What can hang from each mark
q_600: q_963
q_432: q_462
q_274: q_462 q_963
q_462: q_274 q_923
q_814: q_963
q_24: q_963
q_923: q_462 q_963
q_963: q_24 q_274 q_814 q_923

In the rows, 128 means zero.
Known rows, with every way that one mark hangs from another
q_814(q_963(q_24 q_274 q_923)): [119 100  99 141 120 146 148  95  86 113  82 176 158 154  64  78 122 129]
q_600(q_963(q_24 q_274 q_814 q_923(q_462))): [ 65 128  94 148  97 124 145 101 119  77  81 176 151 156  79  81 109 110]
q_24(q_963(q_274 q_814 q_923(q_462))): [107 119  96 137  96 114 147 106  97  89  88 185 161 145  77  91 125 100]
q_274(q_963(q_24 q_814)): [121 137 109 160  97 118 154 108  83  89  90 192 135 129 104  98 121 128]
q_963(q_24 q_814): [122 110  83 161  77 118 148 102 101 102  88 194 133 127  80  84 105 126]
q_432(q_462(q_923(q_963(q_814)))): [102 119 115 118 107 112 146 118  91 125  93 165 148  94  72  69 135  91]
q_432(q_462(q_274 q_923(q_963(q_24 q_814)))): [103 128 113 126  83 116 140 120 112 126  98 165 143 107  63  63 115  93]
q_923(q_462 q_963(q_274 q_814)): [ 71 171  96 135  80 119 124 120 130 107  97 180 162 149 106  77 137  77]
q_432(q_462(q_923)): [110 107 118 113 115 114 157 115  83 121  94 155 144  86  64  82 131 104]
q_462(q_274(q_963(q_24)) q_923): [116 145 118 139  87 125 155 115 112  98  95 163 125 134  69  86 109 124]
q_432(q_462(q_274 q_923(q_963(q_24)))): [105 124 117 119  88 116 144 125 109 126  99 160 150 102  62  70 117  94]
q_274(q_462(q_923) q_963(q_24)): [135 140 126 134 121 112 164 117  57  83  93 198 137 127 105 115 134 118]
q_24(q_963(q_923)): [129  93 109 118 119 109 161 119  78  88  89 176 173 112  75 113 129 113]
q_462(q_274 q_923(q_963(q_24))): [106 141 106 128  78 123 141 123 131 113  98 164 144 132  64  73 111 107]
q_274(q_462 q_963(q_814 q_923)): [118 159 136 133 128 115 153 101  68  82  99 203 137 132 114 115 147 127]
q_814(q_963(q_24 q_274 q_923(q_462))): [114 107  97 139 113 145 147 101  89 109  80 181 155 162  66  79 122 114]
q_814(q_963(q_274)): [102 121 107 130 130 141 150  92  90 109  87 148 162 137  85  89 136 128]
q_432(q_462(q_274(q_963))): [101 136 132 121 101 117 151 117 100 113 105 152 153  95  83  96 122 114]

Rows
[ 90 155 100 142  99 124 141  82 105 104  99 172 132 143  89  81 130 125] : q_963(q_274(q_462(q_923)) q_814)
[106 115 111 127 134 146 148  90  89 112  86 159 159 145  71  84 138 131] : q_814(q_963(q_274 q_923))
[ 97 120 116 114 110 116 145 118  92 128  96 157 156  97  70  71 135  94] : q_432(q_462(q_923(q_963(q_274))))
[ 95 162 119 125  88 120 151 124 119  88  99 164 144 131  96 112 123 101] : q_923(q_462(q_274(q_963)))
[115 119 103 133 108 112 149 100  85  88  93 188 164 139  84  99 129 113] : q_24(q_963(q_274(q_462) q_814 q_923))
[109 131 121 133  90 117 150 115  99 116  97 166 131 108  67  72 114 105] : q_432(q_462(q_274(q_963(q_24 q_814)) q_923))
[118 163 131 134 124 111 157 103  66  81  95 191 125 129 113 106 147 118] : q_274(q_462(q_923) q_963(q_814))
[112 124  95 137  94 117 144 117 103 111  87 181 139 126  73  69 127 101] : q_462(q_923(q_963(q_24 q_814)))
[ 84 156  84 148  65 120 124 124 126 107  93 197 160 158  99  71 121  76] : q_923(q_462 q_963(q_24 q_274 q_814))
[118 117 102 131  92 108 151 115  99  84  88 188 155 134  76  99 122  98] : q_24(q_963(q_814 q_923(q_462(q_274))))
[106 117  81 166  77 136 137  85 112 114  91 202 135 161  58  63 102 135] : q_963(q_24 q_274 q_814 q_923)
[122 107 105 136 125 143 149  94  77 108  85 184 159 155  73  87 126 127] : q_814(q_963(q_24 q_274(q_462) q_923))
[104 115 118 111 113 112 149 123  88 125  95 160 155  89  71  75 136  92] : q_432(q_462(q_923(q_963)))
[ 79 117  99 141 102 117 151 111 110  72  77 183 147 141  81  91 111 106] : q_600(q_963(q_24 q_814 q_923(q_462)))
[132 149 119 148 110 111 158 108  63  81  90 208 122 137 107 101 131 117] : q_274(q_462(q_923) q_963(q_24 q_814))
[ 94 157 109 128  80 122 136 113 138 112  99 159 135 133  70  67 120 106] : q_462(q_274 q_923(q_963(q_814)))
[107 130 125 133  91 119 147 113 101 115 102 171 144 108  74  84 114 113] : q_432(q_462(q_274(q_963(q_24 q_814 q_923))))
[113 124  99 135 103 107 152 102  85  86  91 176 160 132  91  98 128 107] : q_24(q_963(q_274(q_462(q_923)) q_814))
[119 113 101 138 120 137 151  97  78 105  85 172 161 146  87  92 126 125] : q_814(q_963(q_24 q_274(q_462)))
[ 66 127  93 152  99 121 148  97 117  78  83 160 156 140  91  86 107 123] : q_600(q_963(q_24 q_274 q_814))
[121 112 100 138 121 138 152  97  77 106  83 172 154 148  80  85 126 121] : q_814(q_963(q_24 q_274(q_462(q_923))))
[ 98 145  89 142  70 112 131 133 117 102  90 203 156 142 101  81 125  72] : q_923(q_462 q_963(q_24 q_814))
[103 147 101 138  70 122 137 116 135 112  96 171 134 139  66  64 109 105] : q_462(q_274 q_923(q_963(q_24 q_814)))
[108 154 115 150  77 124 148 108 120  94 101 171 137 134  91  97 106 133] : q_462(q_274(q_963(q_24 q_814)))
